Each row was made from one small tree. The marks that hang from a mark follow it in brackets, in the order of their numbers. Every link used is in the known rows. Write each row's tree.
(in the rows, 128 means zero)
Known rows
q_683[q_19 q_244[q_376[q_833[q_962]]] q_414[q_459]]: [158 119 127  96 128  97 137 154 115 135 148 104 165 135 114 104 103  98
 108  94 158 123  99 118 112 123  97 140 122 125 170 110 168  85 101 127]
q_833[q_376[q_414[q_459[q_19] q_683]]]: [134  90  93 102 120  61  92 160 133 136 141 119 179 177 107 111 105 134
 111 127 144  59 149  95  79 157 114 136 157 102 129 148  88 146 148 127]
q_459[q_833]: [104  96 101  68 123  82 119 152 124 136 131 118 163 185 107 113 104 140
 117 135 139  81  99 116 105 150  92 160 139 117 124 131 124 145 119 153]
q_414[q_376]: [120  84  97  94 113  65  90 158 119 143 125 119 176 150 113 160 111 127
 115 115 162 104 106 122  95 156  86 155 133 120 138 109 117 145 129 145]
q_414[q_376[q_19[q_683]]]: [134  77 110 116 104  59 124 169 111 155 125 102 168 172 102 192 123 131
 116 108 166 111  94 114 132 168  84 151 136 123 156  97 128 157 166 139]
q_414[q_376 q_459[q_19 q_833] q_683]: [144  80  70  89  96  65  89 165 144 146 150 102 186 202 113 132 116 177
 148 107 170  71 108 140  75 191 101 136 134  93 137 107  89 145 139 120]
q_833[q_962[q_19[q_376 q_459[q_244 q_414] q_683]]]: [102  53 137 111 124  47  95 193 121 113 161 156 111 164 115 173  75 125
  97 120 138  72 114 103 119 129 134 176 135 132 112 156 157 161 126 171]
q_244[q_459]: [110 107 119  81 130  68 109 135 105 153 133 126 167 150  91 119 116 134
 106 143 144  88  96 102  98 130  73 163 122 117 130 124 117 146 121 141]
q_19[q_459[q_833]]: [104 100 102  86 132  70 114 164 126 132 147 122 145 161 100 113  95 150
 104 126 133  80 102 107 107 139 106 152 137 136 119 141 149 144 123 156]
q_683[q_19[q_376 q_962] q_414 q_833]: [162 115 142 119 134  67 161 196 112 149 137 139 130 116 119 152 133 100
  88  97 145 150  81 126 136 144  85 137  93 151 153 134 146 119 126 147]
q_459[q_19[q_683] q_244]: [129  67 117  87 134  37  80 169 130 124 113 121 173 184  87 151 110 150
  93 134 152  49  84  92 116 166 106 173 138 116 129 143 118 173 139 145]
q_414[q_376[q_833] q_459 q_683[q_19 q_244]]: [147 105 105 136  93 103 134 161 122 142 171 110 189 156 127 162 119 112
 108  90 161 137 129 145  99 138 114 155 137 110 159  47 116  91 118 135]
q_19[q_683[q_833]]: [130  90 119 105 127  76 116 141 110 141 135 130 156 155  98 152 111 130
 102 120 157 111  79 111 121 157  98 161 122 129 140 138 147 145 151 155]
q_459[q_244 q_833[q_962[q_19]]]: [112  76 106  66 113  78 104 190 120 116 128 138 146 210 107 113  79 135
 110 119 133  71  78 123  93 135 123 193 135 115 108 173 131 147  97 160]
q_244[q_459[q_19[q_962]]]: [130  98 113  95 128  47 133 149 128 174 117 109 175 159 105 117 131 149
 114 145 136  70 100  83 103 159  70 148 120 113 130 143 106 172 131 123]
q_459[q_19 q_414[q_376] q_833[q_962]]: [130  59  59  65 107  69  96 138 143 138 140  95 168 211 133 121 118 164
 167 142 152  51 125 119  82 171  85 125 145 106 141 153  99 168 121 136]
q_683[q_244 q_414 q_833[q_962]]: [144 112 103  83 137  97 124 134 110 130 143 136 130 135 110 119 120 130
 107 108 154 136  88 128  95 125  75 136 105 139 138 155 159 107 135 138]
q_833[q_376[q_19] q_962]: [137  80 104  98 124  80 124 170 109 117 104 112 154 175 105 132 110 109
 105 125 125  85 112  99  97 129  87 146 144 146 143 176 122 140 139 152]
q_459[q_19[q_376] q_244 q_414[q_683] q_833]: [129  78  93  74 133  54  87 163 156 128 153 122 160 221  98 117 119 163
 120 149 130  28 132 107 102 155 111 149 128 106 125 140  66 177 133 148]
q_19[q_376[q_244] q_459[q_414 q_833] q_683]: [ 89  78 122  96 119  48 149 166 127 139 187 129 114 169 119 153 105 153
 122 148 142  78 116 116 152 142 104 148 150 119 134  60 146 161 132 157]
q_683[q_244 q_833]: [123 106 113 106 140  97 111 120 116 138 146 128 153 139 107 125 115 124
  99 128 147 117 102 118  93 135  83 151 121 126 132 137 142 124 142 150]
q_683[q_244 q_414[q_376 q_459[q_19]] q_833[q_962]]: [168  91  85  98 118  73  78 157 130 139 151 114 149 135 119 141 117 148
 141  92 190 118  91 144  60 168  77 109 122 120 150 137 146 110 152 104]
q_244[q_376[q_19[q_962[q_833]] q_414[q_683]] q_459]: [156 141 100 100 112  66 166 149 112 220 126  89 173 165  68 107 138 127
 121 114 124  92 119  73 172 135  68 138  85 110 156 157 105 193 143 103]
q_683[q_244 q_414[q_376[q_833[q_962]] q_459[q_19]]]: [150  98  91  91 104  73  93 170 142 147 137  98 170 151 129 152 102 137
 138  99 186 109 122 125  69 157 100 118 155 121 154  98 137 115 143 103]
q_376[q_414[q_459 q_683]]: [113 106 103  93 111  73 106 159 124 156 170 122 179 171  94 123  91 123
 124 111 151  95 126 116 106 152 119 142 136 106 136 111 113 136 149 129]
q_376[q_244]: [110  91 113  87 126  61 121 153 117 139 139 124 163 160 109 132 109 125
 117 138 146  94  91 119 116 144  89 162 135 122 139  82 127 148 126 151]
q_19[q_376[q_414[q_683]]]: [107 114 122  73 123  69 116 154 120 155 160 134 146 157  98 155 117 121
 110 122 141 109 134 115 130 125 115 149 126 120 134 127  98 151 151 139]
q_19[q_683[q_244[q_376[q_833] q_459] q_414] q_962]: [138 144 135 115 124  80 198 138 124 195 128 104 162 134 102 115 132 131
  80 117 152 118 103  69 154 130  70 163 119 107 150  71 147 135 127 118]
q_414[q_683[q_244[q_376 q_459[q_19]] q_833[q_962]]]: [174 122  93  82 145  88 113  72 116 162 154 108 155 156  77  82 163 174
 120 127 142  91  88 106  94 119  67 144  75 107 155 181 105 142 135 115]
q_244[q_376[q_19[q_683]] q_459]: [139 109 133 102 133  59 139 128 101 176 126  95 167 165  65 127 133 138
 104 133 147  82  78  79 144 139  63 158 108 110 162 122 130 166 151 130]
q_376[q_19[q_459 q_683 q_962] q_244 q_414 q_833]: [126 122 132 144 104  43 212 206 138 201 160  84 149 166  94 161  96 105
 103 118 134 111 119  68 196 135 143 137 166 149 171  62 160 172 176 125]
q_244[q_376]: [124 100 114  84 145  69  96 129 122 145 118 111 178 147  92 107 111 122
 106 126 143  79  96  93 110 146  82 157 114 117 143 142 131 152 124 152]

Which tree is each row?
[134  84  85 110  94  73  88 169 127 146 155 120 189 163 107 155 104 138
 127  93 171 105 111 141  83 173 100 147 124 108 139  80 105 128 139 134] -> q_414[q_376 q_459 q_683]
[129 102 118 142 130  53 155 193 133 165 129 100 157 149  96 139 105 119
  97 109 122  94 106  83 130 151 101 134 122 156 142 143 152 158 160 142] -> q_376[q_19[q_459 q_962]]
[106 124 118  84 115  66 139 163 131 171 151 107 171 167 102 127  88 100
 118 144 145 100 125  95 140 122 131 150 172 125 154  68 124 154 139 137] -> q_376[q_244 q_414 q_833]
[146 108 114  95 141  43 129 131 132 186 112  95 183 151  91  93 137 149
 114 142 137  58  93  68 112 158  62 146 102 105 144 156 108 179 124 119] -> q_244[q_376 q_459[q_19[q_962]]]
[101  75 132 126 126  65 123 163 101 129 138 150 134 146 122 165  88 136
  83 108 144 104  98 100 115 147 118 183 134 122 108 143 167 148 135 167] -> q_962[q_19[q_459 q_683]]
[181 114  85 172 104  57 174 193 138 183 171 103 150 149  88 157 133 143
 112  85 142 131  88 121 142 153 106 129  98 152 170  76 123 153 169 128] -> q_414[q_376[q_19[q_459 q_962] q_244] q_683[q_833]]
[120  89  99  71 128  59  93 194 133 116 147 124 140 178  79 108  84 150
 102 119 129  62  84 113 109 121 126 165 131 149 121 168 151 144 107 154] -> q_19[q_459[q_244 q_833[q_962]]]
[ 95  89 127  33 117  66 138 136 118 146 162 109 112 186 126 162 130 157
 134 147 152  93 123 121 143 136 101 142 156  99 130 154 133 152 150 116] -> q_459[q_19[q_376[q_414] q_683[q_244]] q_833[q_962]]
[125  91 111  86 105  40 190 157 124 183 143 103 153 199 112 122 141 180
 128 156 143  71  71 103 149 169  75 164 136  91 138  76 115 177 124 117] -> q_376[q_244[q_459[q_19[q_683 q_962] q_833]]]
[152 123 101 106 134  86 118 132 114 156 171 137 129 144  85  94 100 133
 107  90 131 114 104  97 116 111 139 151  92 129 137 213 147 147 139 144] -> q_244[q_376[q_414[q_683[q_833[q_962[q_19[q_459]]]]]]]
[125  82  94  84 128  62  97 204 130  93 129 133 135 171  86  98  85 141
  79 124 119  50 105 103  92 112 121 170 150 148 113 181 139 137  95 164] -> q_19[q_459[q_244 q_833[q_376 q_962]]]
[169  89 101 106 127  66  71 215 128 102 128 142 150 145  84 101  76 112
  89  98 156  83  82 117  67 139 106 145 133 148 135 161 145 108 121 143] -> q_683[q_414[q_459[q_244]] q_833[q_376 q_962]]
[135 113  79 116  98  86 123 130 135 178 160 111 195 179 103 131 122 135
 125 132 150  89 149  98  96 131  97 148 133 109 152  67  72 155 127 139] -> q_244[q_459[q_414[q_376[q_833] q_683]]]
[118  79  99  72 122  60  85 165 138 137 136 103 176 196 111 110  92 156
 140 136 156  52  98 117  76 184 100 137 151 104 129 137 122 150 136 129] -> q_414[q_459[q_19 q_833]]
[126  84 126 128 113  60 177 182 120 168 118  99 167 182 108 167 119 120
 105 114 137 102  92  91 155 172  87 155 127 130 147 117 141 166 165 141] -> q_376[q_19[q_683 q_962]]
[126  80 102 138 111  48  93 191 151 142 154 112 175 163  95 165  81 125
  93 119 156  65 134  81 123 143 136 158 163 137 145  77 135 164 133 158] -> q_19[q_459[q_244 q_414[q_376[q_833]]] q_683]
[160 120 102  76 143  78 114 114 110 150 143 127 133 138  98 102 144 161
 114 128 157 109  82 112  81 123  58 128 100 124 140 170 133 124 136 110] -> q_683[q_244[q_459[q_19]] q_414 q_833[q_962]]
[138 117 106  80 117  67 141 145 101 154 159 131 133 144  87  96 117 118
 113 150 138 102 100 105 113  94  90 147 142 125 151 132 119 138 119 129] -> q_683[q_833[q_376[q_244[q_459] q_414] q_962]]
[143 123  90  76 103  87 158 154 105 164 149 101 133 171 100 124 144 160
 131 116 160 123  90 133 108 122  50 133 118 114 152 101 127 118 129 105] -> q_683[q_244[q_459[q_833[q_962]]] q_414[q_376[q_19]]]
[157 134 128 111 145  94 151 125  87 142 157 142 136 114 102 108 148 129
  80 119 148 144  79 123 108 106  52 149  91 123 148 116 144  92 107 133] -> q_683[q_19 q_244[q_459] q_414 q_833]
[133 115  77  81  90  71 149 144 116 170 172 119 163 188  95 124 143 175
 131 130 154 101  86 144 119 135  77 167 116  92 145  35  80 145 110 125] -> q_414[q_376[q_244[q_459[q_833]]] q_683]
[164  87 118 150 116  52 130 235 137 131 122 139 157 145  94 126  85 115
  67  92 157  88  81  97 111 174 102 160 137 132 130 114 149 126 134 141] -> q_19[q_683[q_414[q_459[q_244]] q_833[q_376]] q_962]
[105  79  82  78 126  79 121 146 132 128 163 115 140 184 114  96  90 148
 136 136 124  61 123 104 102 135 104 135 139 135 128 161 147 150 115 159] -> q_19[q_459[q_414 q_833[q_962]]]
[115  72  83 108 109  60 113 149 130 150 159 114 175 166 126 143 112 126
 141 140 157  83 123 121 106 159  77 144 142 107 150  49 106 156 122 149] -> q_459[q_414[q_376[q_244]]]
[111 101 133  61 118  76 103 170 124 139 127 118 149 155 109 168  93 102
 117 125 147 113 115 117 112 120 124 150 148 153 146 139 131 144 136 150] -> q_19[q_376[q_833[q_962]]]
[126  82  98  66 137  48  78 175 146 125 119 111 172 206  87 105 103 158
 107 144 139  34  90 102  94 160 106 163 142 114 120 158 102 167 122 144] -> q_459[q_19 q_244 q_833]
[112  75 112 122 106  82 160 162 106 136  95 132 151 144 146 169 121 120
  82 119 133 106 137  98 139 156  60 176 139 109 106 141 148 150 115 149] -> q_19[q_683[q_244] q_962[q_833[q_376]]]
[156  84  78 163 119  71  79 176 140 135 172 149 154 163 100 132  90 140
  92  95 143  83 121 109  80 143 131 162 110 124 123 137 110 153 131 167] -> q_962[q_19[q_459[q_244 q_414[q_376 q_683[q_833]]]]]
[142  94 128 126 125  59 173 163 127 180 112  86 176 172  91 140 124 119
 106 111 138  89  86  76 165 172  81 152 110 122 159 129 143 172 160 138] -> q_244[q_376[q_19[q_683 q_962]]]
[128  78  68 113 109  82 108 133 134 146 156 122 185 178 120 141 124 141
 130 119 149  86 140 117  97 159  87 145 121 107 141  92  85 152 131 154] -> q_459[q_414[q_376 q_683]]
[ 97 128 109  54 111  61 156 147 111 179 172 113 146 179  90  91 116 146
 131 164 141  85  98 112 137 116  88 156 149  96 140  74 110 155 115 121] -> q_376[q_244[q_459[q_833]] q_414]
[109  95  99  78 119  69  95 165 103 133 102 132 158 145 115 134  98 104
  99 132 135  84 153  89 115 133  85 153 155 119 118 181 125 163 118 147] -> q_962[q_833[q_376[q_414]]]
[120 125  91  88 117  94 172 145 121 155 188 100 124 193  91 110 123 152
 121 112 119 106 129 113 139 104 116 132 127 131 141 154 134 131 155 123] -> q_376[q_19[q_459[q_833[q_962]]] q_414[q_683[q_244]]]
[149 132 114 152 131  91 193 150 118 164 192 128 135 125 109 120 139 120
  79  96 116 144 123 109 152 114 117 142  98 134 144 141 145 113 131 138] -> q_376[q_414[q_683[q_19[q_459 q_962] q_244 q_833]]]
[149  97 111  78 123  60 121 129 102 151 136 123 136 160  92 121 132 145
 107 148 145  80 106  83 109 122  92 144 145 117 143 194 117 160 145 121] -> q_244[q_459[q_19[q_683[q_833[q_376[q_414] q_962]]]]]
[117 116 119 112 131  43 143 178 120 166 167 104 140 151  82 131  99 116
 112 131 134  93 111  91 148 123 115 128 146 143 155  98 145 157 164 131] -> q_376[q_19[q_459] q_244 q_414]
[111  86 126  85 115  57 115 190 117 158 102 129 149 133 124 182 106 109
 115 115 141 110 118 115 136 160  76 151 114 135 121 156 140 176 128 143] -> q_19[q_376 q_962[q_833]]
[127 103 101 102 101  65 119 173 134 160 137 106 180 158 113 162 103 114
 119 125 165 112 110 121 116 143 112 156 159 126 158  40 116 148 130 143] -> q_414[q_376[q_244 q_833]]
[133  93 136 110 123  23 117 244 122 143 117 148 118 114  94 193  96 131
  69  87 151 102  96 100 168 152  96 159 107 154 117 138 175 173 129 139] -> q_19[q_376 q_459[q_244] q_683[q_414] q_962[q_833]]
[126  65  95  96 146  43  64 155 150 126 127 115 187 194  99 108  99 139
 114 155 134  19 122  80  85 162  97 147 142 114 129 152  95 177 128 153] -> q_459[q_19 q_244 q_414]
[108 114 116  87  87  56 179 205 142 183 194 114 144 188 112 131 100 131
 140 119 144 104 116 139 154 156 122 140 142 100 142  45 109 147 143 116] -> q_19[q_376[q_244 q_414[q_459[q_833] q_683]] q_962]
